What can hang from each mark:
sipez: tekig
didi: gikasok tekig
lebidob: tekig
tekig: didi lebidob pefov sipez sofib
sofib: tekig
gikasok: didi suvab
mavok: pefov
senol: gikasok
lokol: suvab

Each row was made from one small tree. The marks that hang from a mark follow it in brackets, in alphabetical order. Every link used is in the known rows. Write each row's tree.
Known rows:
tekig{didi pefov sofib}: [ 2.17 -2.29  1.32 -0.37  0.26  2.00  0.36 -1.03 -0.81  1.63  1.65  0.36
 -1.95  0.74  1.00 -4.08 -0.31  1.34 -0.39  3.48 -0.85 -1.10  4.48 -1.40
 -2.52 -1.32  0.67  0.35  0.80 -1.10  1.09  0.37]
lebidob{tekig{didi pefov sipez sofib}}: [ 1.86 -1.20  1.88 -1.30  0.96  4.26  0.28 -1.24 -1.52  2.26  5.56  1.21
 -1.86  1.15  0.21 -4.42 -1.01  1.61 -0.04  1.82 -1.45 -1.98  6.39 -1.48
 -0.75 -1.87  1.37  0.92  1.34  0.29  1.83 -0.14]
gikasok{didi{tekig} suvab}: [ 0.28 -2.29 -1.85 -1.97  0.07 -0.25  0.70 -0.77 -2.07  0.56  2.10  0.03
 -0.92 -0.27 -0.59 -1.11 -0.98  1.47  0.11  2.12  1.07 -2.27 -1.25 -2.31
  3.45  0.12  2.99  0.86  0.46 -1.41 -0.34  0.02]
didi{gikasok{suvab} tekig{lebidob sipez sofib}}: [ 0.05 -2.38  0.42 -1.98  0.69  3.82  0.01 -1.62 -5.29  1.44  6.98 -1.21
 -0.86  0.37 -0.80 -2.67 -0.69  1.78 -0.54 -0.59 -1.31 -3.69  3.97 -1.42
 -0.70 -2.29  1.27  0.64  2.27 -0.57 -0.47  0.66]
lebidob{tekig{pefov sofib}}: [ 2.74 -0.79  1.48 -0.73  0.74  2.46  0.48 -0.83 -1.09  4.26  1.69  0.72
 -0.79  0.54 -0.43 -0.71 -0.13  0.89 -0.23  1.63 -0.91 -1.69  7.27 -0.41
 -2.32  0.24  1.86  0.46  1.43  0.82  1.28  0.17]
sipez{tekig{didi{gikasok} lebidob pefov sofib}}: [ 2.41 -2.60  1.67  0.91  0.11  4.10 -0.17 -1.04 -3.39  2.57  1.96  0.30
 -2.86  0.25  0.55 -3.31 -0.38  0.24 -0.93 -0.72  0.06 -2.95  8.15 -2.20
 -5.39 -2.45  2.16 -0.35  1.98 -1.99 -0.29  0.16]
senol{gikasok{didi{tekig{lebidob pefov sipez}} suvab}}: [ 0.84 -3.06 -0.57 -2.96 -0.22  1.11  0.01 -1.62 -4.24  0.52  5.05  2.16
 -1.31  0.17  0.87 -5.07 -2.15  2.97 -0.23  2.86  0.71 -2.64  5.87 -2.79
  2.39 -1.19  6.05  1.46  1.36 -1.00 -0.58  0.44]
didi{tekig{pefov sipez}}: [ 0.77 -1.15 -0.60 -2.06  0.79  1.60  0.18 -0.95 -1.05 -2.34  3.17  2.20
 -1.06  1.05  0.97 -2.47 -0.97  0.70 -0.50  1.52 -0.45 -0.35  2.96 -1.64
  1.51 -1.11  3.83  0.79  0.73 -1.06  0.31  0.34]
senol{gikasok{didi{tekig{lebidob}} suvab}}: [ 0.93 -2.46 -0.87 -1.40 -0.71 -0.54  0.08  0.15 -4.18  1.67  2.12  0.83
 -0.48 -0.08  0.41 -1.58 -1.61  2.33 -0.54  0.48  1.26 -2.56  3.50 -1.94
  2.27 -0.14  4.48  0.92  1.19 -0.88 -1.01 -0.28]
sipez{tekig{didi pefov sofib}}: [ 2.23 -2.06  0.61  0.60  0.25  3.00  0.18 -1.95 -1.13 -0.08  0.80  0.75
 -2.91  0.25  0.91 -3.77 -0.36 -0.09 -0.51  3.35  0.29 -1.74  4.53 -1.60
 -2.97 -2.14  2.29 -0.07  0.66 -0.85  0.47 -0.60]
mavok{pefov}: [ 0.26 -0.89 -0.45 -1.15  0.55  0.02 -0.09  0.31 -1.31 -1.44  0.52 -0.50
 -0.83  0.14 -0.52 -0.52 -0.33  0.97  0.03 -0.26  0.08 -0.27  2.10  0.06
  0.88  1.03  0.15  1.09 -0.63 -0.85  0.46  0.75]
tekig{sipez sofib}: [-1.09 -0.12  0.79 -0.37  0.43  3.05 -0.21 -1.87 -1.58 -0.05  3.89 -0.49
 -0.86  0.43 -0.56 -2.34 -0.07  1.04 -0.49  2.15 -1.12 -0.44 -0.47  0.54
  0.02 -1.79 -0.74  0.13  0.38  1.33  0.37  0.29]
lebidob{tekig}: [ 0.94  0.73  0.44 -0.17  0.38  0.74  0.29  0.54 -0.30  1.69  0.72  0.37
  0.38  0.12 -0.67  1.45 -0.20 -0.12  0.32 -1.88 -0.04 -0.78  2.90 -0.20
  0.57  0.68  1.07  0.35  0.70  0.62  0.71 -0.47]
gikasok{didi{tekig{lebidob pefov sipez sofib}} suvab}: [ 1.30 -3.20  0.16 -2.64  0.31  4.65  0.76 -2.99 -4.26  1.87  7.24  0.87
 -2.44  0.23 -0.55 -5.45 -1.38  3.12 -0.57  5.99 -0.65 -3.59  7.03 -3.19
  0.76 -1.85  3.06  0.57  1.80 -1.92 -0.11  1.40]
senol{gikasok{didi{tekig{pefov sipez sofib}} suvab}}: [ 0.56 -3.76 -0.78 -2.82  0.32  1.38  0.14 -3.25 -4.49  1.21  4.65  1.77
 -1.85  0.37  0.73 -5.83 -1.77  3.14 -0.68  4.88  0.43 -2.38  1.91 -1.66
  2.19 -1.48  5.63  1.80  1.06  0.74  0.45 -0.20]
sipez{tekig}: [-0.07  0.28 -0.83  1.13 -0.07  1.18 -0.19 -0.86 -0.36 -1.43 -0.87  0.39
 -0.82 -0.27 -0.12  0.52 -0.02 -1.31 -0.10 -0.36  0.89 -0.49  0.25 -0.45
 -0.07 -0.44  1.71 -0.51 -0.13  0.28 -0.52 -0.91]
sofib{tekig{didi{gikasok} lebidob sipez}}: [-0.88  0.09  1.57  0.09 -0.27  3.98 -0.63 -0.20 -2.75 -1.03  4.56  0.84
 -0.52  0.52  0.37 -3.68 -0.61  0.16  0.20 -4.58  0.68 -1.42  3.31 -2.57
  0.43 -2.51  1.94  0.29  1.60 -0.85  0.22  0.42]
tekig{didi{gikasok} lebidob pefov sipez sofib}: [ 1.09 -2.45  2.36 -0.74  0.42  4.45 -0.31 -1.40 -3.31  1.93  5.83  0.21
 -2.45  0.92  0.52 -5.65 -0.79  1.99 -0.72 -0.13 -1.25 -2.14  6.30 -1.90
 -3.74 -2.90  0.53  0.36  1.93 -1.49  0.33  1.07]
tekig{pefov}: [ 1.42 -0.71  0.29 -0.85  0.17  0.17  0.15 -0.58  0.27  0.34  0.13  1.01
 -0.64  0.38  0.71 -1.52 -0.18  0.18 -0.03  1.41  0.21 -0.17  2.78 -0.68
 -1.29  0.02  1.48  0.34  0.34 -0.56  0.38  0.28]
lokol{suvab}: [-0.90 -1.23 -0.18  0.99  0.27  0.36 -0.07 -1.18  0.03  1.02  0.44  0.92
 -0.04  0.25 -0.98 -0.55 -0.17 -0.14  1.30  0.59 -0.44 -0.48 -0.68 -1.00
  0.79 -0.76  0.23 -0.37 -0.19  0.17 -0.32 -0.70]
gikasok{didi{tekig{pefov sipez sofib}} suvab}: [ 0.79 -3.60 -0.74 -3.07  0.77  2.92  0.70 -3.58 -3.27  1.16  6.05  0.78
 -2.49  0.50 -0.41 -5.32 -1.25  2.76 -0.07  6.29 -0.16 -3.04  2.24 -2.63
  2.36 -1.70  3.65  1.10  1.13 -0.25  0.44  0.47]

Write each row's tree:
[ 1.97 -1.34  0.70  0.15  0.11  2.96  0.38  0.35 -2.92  1.41  2.49  0.17
 -0.93  0.80 -0.19  0.36 -0.02  1.23 -1.53  1.13 -1.04 -1.62  6.78 -0.90
 -1.60 -1.20  1.00 -0.38  1.80 -1.35 -0.76  0.56]
didi{tekig{lebidob sofib}}
[ 0.70 -2.31  0.05 -1.73  1.25  2.68  0.01 -1.76 -3.39  0.49  4.13  1.17
 -1.57  1.22  0.48 -2.65 -0.62  1.23 -1.19 -0.49 -0.89 -1.63  2.35 -0.85
 -1.35 -1.88  3.14  0.86  1.81 -0.27  0.60  0.29]
didi{gikasok tekig{pefov sipez sofib}}
[ 0.39 -0.74  1.76 -0.86 -0.03  4.01 -0.50 -0.90 -2.57 -0.50  4.54  1.64
 -1.14  0.71  1.06 -5.21 -0.81  0.46  0.17 -3.09  0.82 -1.47  5.50 -3.11
 -0.75 -2.38  3.26  0.51  1.94 -1.42  0.60  0.92]
sofib{tekig{didi{gikasok} lebidob pefov sipez}}
[ 1.23 -2.36  1.24 -1.44  0.88  3.97  0.00 -1.23 -4.31  1.35  5.36  0.99
 -1.73  1.05  0.37 -2.48 -0.69  1.75 -1.38 -0.80 -1.11 -2.09  6.80 -1.41
 -2.57 -2.23  2.92  0.39  2.57 -1.59 -0.25  1.08]
didi{gikasok tekig{lebidob pefov sipez sofib}}
[ 1.97 -0.31  0.73  0.61 -0.25  2.72  0.06 -0.56 -1.13  0.19  0.32  1.87
 -1.69 -0.16  0.47 -1.39 -0.25 -0.52 -0.38  1.37  0.54 -1.45  8.06 -1.57
 -2.33 -0.70  2.34 -0.62  0.92 -1.48 -0.99  0.41]
sipez{tekig{lebidob pefov}}
[ 0.04 -1.95  0.71 -1.58  0.68  1.47 -0.54 -0.84 -1.22 -0.52  3.81  0.95
 -1.68  0.95  1.22 -4.84 -1.14  0.86  0.11 -1.99 -0.15 -1.03  0.77 -1.69
 -1.19 -1.89  1.96  0.99  0.69 -1.16  0.90  0.25]
tekig{didi{gikasok} pefov sipez}
[-1.04 -0.76  1.09 -1.45 -0.24  3.96 -0.45 -1.31 -3.54 -0.76  6.25 -0.39
 -0.20 -0.17 -0.16 -5.11 -0.83  0.56  0.97 -3.23  0.64 -2.83  2.95 -3.31
  1.25 -2.48  1.43  0.75  1.76 -0.33  0.55  0.42]
sofib{tekig{didi{gikasok{suvab}} lebidob sipez}}
[ 0.83 -0.09  1.90 -0.57 -0.33  4.56 -0.14 -0.76 -1.33 -1.98  4.64  2.17
 -1.22  0.60  1.20 -5.58 -0.81  0.57  0.13  0.66  0.63 -0.88  7.78 -3.52
  0.79 -2.13  2.80  0.34  1.31 -1.37  0.78  1.22]
sofib{tekig{didi lebidob pefov sipez}}
[ 1.81  0.25  1.48 -0.16 -0.54  2.83  0.19 -0.83 -0.96  0.48  0.74  1.76
 -0.02  0.20  0.52 -1.80  0.14 -0.07  0.12  0.71  1.03 -0.55  8.35 -2.23
 -0.80 -0.24  2.77 -0.15  1.74 -0.82  0.33  1.14]
sofib{tekig{lebidob pefov}}
[ 0.34 -1.79 -0.63 -2.18  1.04  1.18 -0.22 -0.91 -2.28 -1.34  3.13  1.70
 -1.25  1.23  0.80 -2.00 -0.99  0.41 -0.53 -2.19 -0.09 -0.96  1.19 -1.17
  0.00 -1.18  4.03  0.90  1.32 -0.92  0.12  0.26]
didi{gikasok tekig{pefov sipez}}
[ 1.46 -0.30  1.52 -1.36  1.07  4.08  0.26 -1.99 -1.51  2.88  4.63  1.23
 -1.04  0.60 -0.71 -2.66 -0.50  1.30  0.10  1.93 -1.36 -1.51  6.76 -0.44
 -0.89 -0.96  1.74  0.69  1.38  1.18  1.48  0.21]
lebidob{tekig{pefov sipez sofib}}
[ 1.07 -1.68  0.05 -1.78  1.04  2.98  0.36 -1.68 -2.12 -0.33  4.14  1.25
 -1.78  1.17  0.44 -2.93 -0.59  1.50 -1.06  3.64 -1.15 -0.90  3.62 -1.13
 -0.24 -1.73  2.93  0.72  1.38 -0.31  0.66  0.32]
didi{tekig{pefov sipez sofib}}
[-1.22 -2.36 -1.78 -2.29  0.00 -0.47 -0.15 -1.48 -3.53 -1.11  3.92  1.33
 -0.62  0.01  0.36 -3.36 -1.95  2.39 -0.09  1.41  1.18 -1.82 -1.87 -1.49
  5.11 -1.02  5.08  1.51  0.24  0.66 -0.28 -0.86]
senol{gikasok{didi{tekig{sipez}} suvab}}
[ 0.23 -2.82 -1.88 -1.80 -0.36 -1.90  0.09 -0.38 -3.31  0.65  0.95  0.85
 -0.23 -0.08  0.30 -1.44 -1.51  1.97 -0.17  0.60  1.64 -1.86 -0.62 -1.42
  3.34  0.05  5.03  1.35  0.48  0.18 -0.34 -0.93]
senol{gikasok{didi{tekig} suvab}}
[ 1.06 -3.30  1.95 -2.15  0.54  4.60 -0.11 -2.24 -4.20  2.46  7.57 -0.89
 -1.95  0.38  0.08 -7.46 -1.01  2.17 -0.18  1.44 -1.27 -3.52  6.03 -2.47
 -2.73 -2.78  0.07  0.72  1.89 -1.34  0.55  1.08]
tekig{didi{gikasok{suvab}} lebidob pefov sipez sofib}
[ 2.49 -1.31  0.87  0.49 -0.33  2.94  0.07 -0.15 -0.89 -0.44  1.08  1.56
 -2.55  0.11  1.19 -3.22 -0.67 -0.30 -0.35  0.89  0.50 -1.68  8.82 -2.93
 -2.35 -1.51  2.71 -0.38  0.82 -2.71 -0.53  0.18]
sipez{tekig{didi lebidob pefov}}
[ 0.94 -2.26 -0.68 -0.19  0.12  1.04  0.51 -0.91 -2.34  1.55  1.27  0.64
 -1.92  0.71 -0.62 -0.08 -0.29  1.79 -1.51  2.09  0.41 -1.36  0.51 -1.07
  1.22 -0.68  2.43  0.31  0.90 -0.82 -0.42  0.04]
gikasok{didi{tekig{sofib}}}
[ 1.43 -0.57  0.98 -1.73  0.83  2.84  0.18 -0.30 -0.24  0.38  4.48  1.92
 -1.50  0.96  0.68 -3.85 -1.36  0.93  0.56  0.02 -0.56 -1.51  5.34 -2.08
  0.96 -1.17  2.40  1.01  0.77 -0.67  1.62 -0.23]
lebidob{tekig{didi pefov sipez}}
[ 0.99 -1.20  1.11 -1.84  0.97  2.32 -0.20 -0.51 -1.49  1.53  4.81  1.56
 -1.44  0.96  0.49 -3.60 -1.40  0.75  0.52 -3.66 -0.17 -1.79  3.60 -1.80
 -0.70 -1.16  2.64  1.43  1.36 -0.51  1.42 -0.43]
lebidob{tekig{didi{gikasok} pefov sipez}}
[ 1.65 -2.43  1.01 -1.33  0.84  2.04  0.19 -0.66 -3.54  5.12  3.89 -2.09
 -0.50  0.15 -0.87 -2.25 -0.61  1.10  0.63 -2.46 -0.57 -3.84  2.89 -1.27
 -1.76 -0.89  0.33  1.10  1.87  0.71  1.38 -1.04]
lebidob{tekig{didi{gikasok{suvab}} sofib}}
[-0.25 -1.89 -0.89 -1.06 -0.63 -1.82 -0.26 -1.13 -2.42  1.91  0.60 -0.13
 -0.04 -0.72  0.04 -2.85 -1.17  1.83  0.36  1.58  1.63 -1.44 -2.40 -0.69
  2.44  0.29  2.59  0.94 -0.20  1.22 -0.04 -0.80]
senol{gikasok{didi suvab}}
[-0.14 -0.99  1.17 -0.28  0.41  3.29 -0.17 -1.33 -1.36 -0.24  4.69 -0.27
 -1.62  0.85 -0.02 -4.38 -0.57  1.24 -0.40  1.63 -0.94 -0.90  0.94 -0.97
  0.02 -2.50 -0.83  0.24  0.23  0.17  0.80  0.05]
tekig{didi sipez sofib}
[ 0.54 -0.17  1.38 -1.29  0.15  3.11 -0.13 -1.01 -1.12 -0.45  4.26  1.70
 -1.08  0.19  0.36 -3.57 -0.74  1.00 -0.22  2.15 -0.84 -0.69  6.72 -1.49
 -0.75 -1.27  1.13 -0.09  0.92 -1.21 -0.20  1.24]
tekig{lebidob pefov sipez}
[ 0.00 -0.27  0.05 -0.86  0.19  2.73  0.09  0.29 -2.12 -2.11  4.76  1.00
 -0.65  0.55  0.14 -0.75 -0.78  1.04 -0.90 -0.81 -0.88 -1.18  4.36 -1.60
  1.44 -1.50  2.09  0.02  1.19 -1.73 -0.85  0.70]
didi{tekig{lebidob sipez}}
[ 0.76 -3.06  0.57 -1.00  0.42  1.05 -0.04 -1.21 -3.05  2.76  3.32 -2.14
 -0.93  0.14 -0.43 -3.75 -0.35  1.05  0.27 -0.45 -0.38 -2.88 -0.61 -1.07
 -2.46 -1.42 -0.87  0.69  1.16 -0.09  0.80 -0.35]
tekig{didi{gikasok{suvab}} sofib}
[ 2.58 -3.82  1.96 -1.60  0.20  2.80  0.16 -1.15 -3.65  4.26  4.49 -1.38
 -1.64  0.25  0.15 -5.54 -0.60  1.86 -0.11  1.13 -0.77 -3.75  7.14 -2.56
 -4.51 -1.82  0.35  0.59  2.39 -1.67  0.61  1.07]
tekig{didi{gikasok{suvab}} lebidob pefov sofib}
[-0.25 -1.04 -0.20 -0.93  0.81  2.71  0.15 -1.14 -2.40 -1.22  4.11  0.53
 -1.12  1.05 -0.25 -1.41 -0.42  1.20 -0.95  1.94 -1.21 -0.95  0.95 -0.36
  1.20 -2.04  1.59  0.49  1.11  0.28  0.23  0.00]
didi{tekig{sipez sofib}}
[ 2.81 -4.09  0.03 -1.85 -0.35  1.14  0.33 -1.62 -5.01  3.97  2.83  1.04
 -1.69  0.18  0.56 -3.77 -1.39  3.30 -1.07  3.97  0.67 -3.11  7.86 -2.07
 -0.40 -0.81  5.11  0.97  1.99 -0.97 -0.29  0.36]
senol{gikasok{didi{tekig{lebidob pefov sofib}} suvab}}
[ 1.65 -1.99  2.44 -0.61  0.22  5.03  0.08 -1.53 -1.94  0.67  5.84  0.61
 -2.45  0.70  0.48 -6.14 -0.80  2.03 -0.53  3.81 -1.51 -1.62  8.10 -2.02
 -2.14 -2.78  0.08  0.10  1.26 -1.62  0.62  1.33]
tekig{didi lebidob pefov sipez sofib}
[ 1.50 -2.58  1.43 -2.83  1.25  3.92  0.11 -2.25 -3.71  3.82  7.04 -0.74
 -1.53  0.35 -0.54 -5.66 -1.26  1.62  0.75 -0.58 -1.08 -4.19  4.49 -1.99
 -1.38 -1.88  1.83  1.56  2.01  0.59  2.07 -0.35]
lebidob{tekig{didi{gikasok{suvab}} pefov sipez sofib}}
[ 1.50 -1.20  1.44  1.90 -0.31  4.33  0.03 -0.42 -2.28  1.00  1.92 -0.24
 -2.42 -0.03 -0.05 -2.33 -0.13 -0.01 -0.93  0.94 -0.17 -2.09  6.89 -1.82
 -2.99 -2.31  0.43 -0.82  1.06 -1.48 -0.80 -0.26]
sipez{tekig{didi lebidob sofib}}
[ 1.68 -1.54  2.08  0.94 -0.27  3.07  0.11  0.30 -1.90  1.88  2.64 -0.68
 -1.38  0.27  0.02 -2.52 -0.11  1.47 -0.72  1.35 -0.98 -1.55  6.10 -1.32
 -2.61 -1.69 -1.38 -0.41  1.14 -1.48 -0.08  0.67]
tekig{didi lebidob sofib}
[ 2.14 -0.96  1.45  0.10  0.45  2.44  0.37  0.22 -1.28  3.25  2.71 -0.55
 -1.10  0.77 -0.36 -1.19 -0.33  0.96 -0.28 -0.37 -0.82 -1.92  4.72 -0.79
 -1.16 -0.62  0.01  0.43  1.18  0.26  1.27 -0.77]
lebidob{tekig{didi sofib}}
[ 0.66 -1.80  1.58 -1.18  0.29  2.76 -0.45 -0.64 -2.13  0.52  4.94  1.24
 -1.83  0.58  0.99 -5.06 -1.05  1.36 -0.23 -2.34 -0.78 -1.61  5.18 -2.27
 -2.06 -2.14  1.26  0.55  1.34 -2.41  0.05  1.10]
tekig{didi{gikasok} lebidob pefov sipez}
[ 2.30 -3.48  1.20 -0.37  0.25  4.10  0.07 -2.19 -4.18  2.82  3.65 -0.66
 -2.46 -0.16  0.09 -4.98 -0.63  0.58 -0.16  0.81  0.15 -4.30  7.99 -2.90
 -4.74 -2.38  2.00  0.05  2.12 -1.71  0.02  0.05]
sipez{tekig{didi{gikasok{suvab}} lebidob pefov sofib}}
[-0.88 -2.13 -0.70 -0.43  0.09  1.00 -0.25 -1.57 -3.97  0.01  3.09  1.57
 -1.47  0.79  0.28 -2.41 -1.30  2.70 -1.68  1.24  0.54 -0.74 -1.13 -0.19
  2.89 -1.67  4.57  1.05  0.68  1.32 -0.30 -0.66]
senol{gikasok{didi{tekig{sipez sofib}}}}
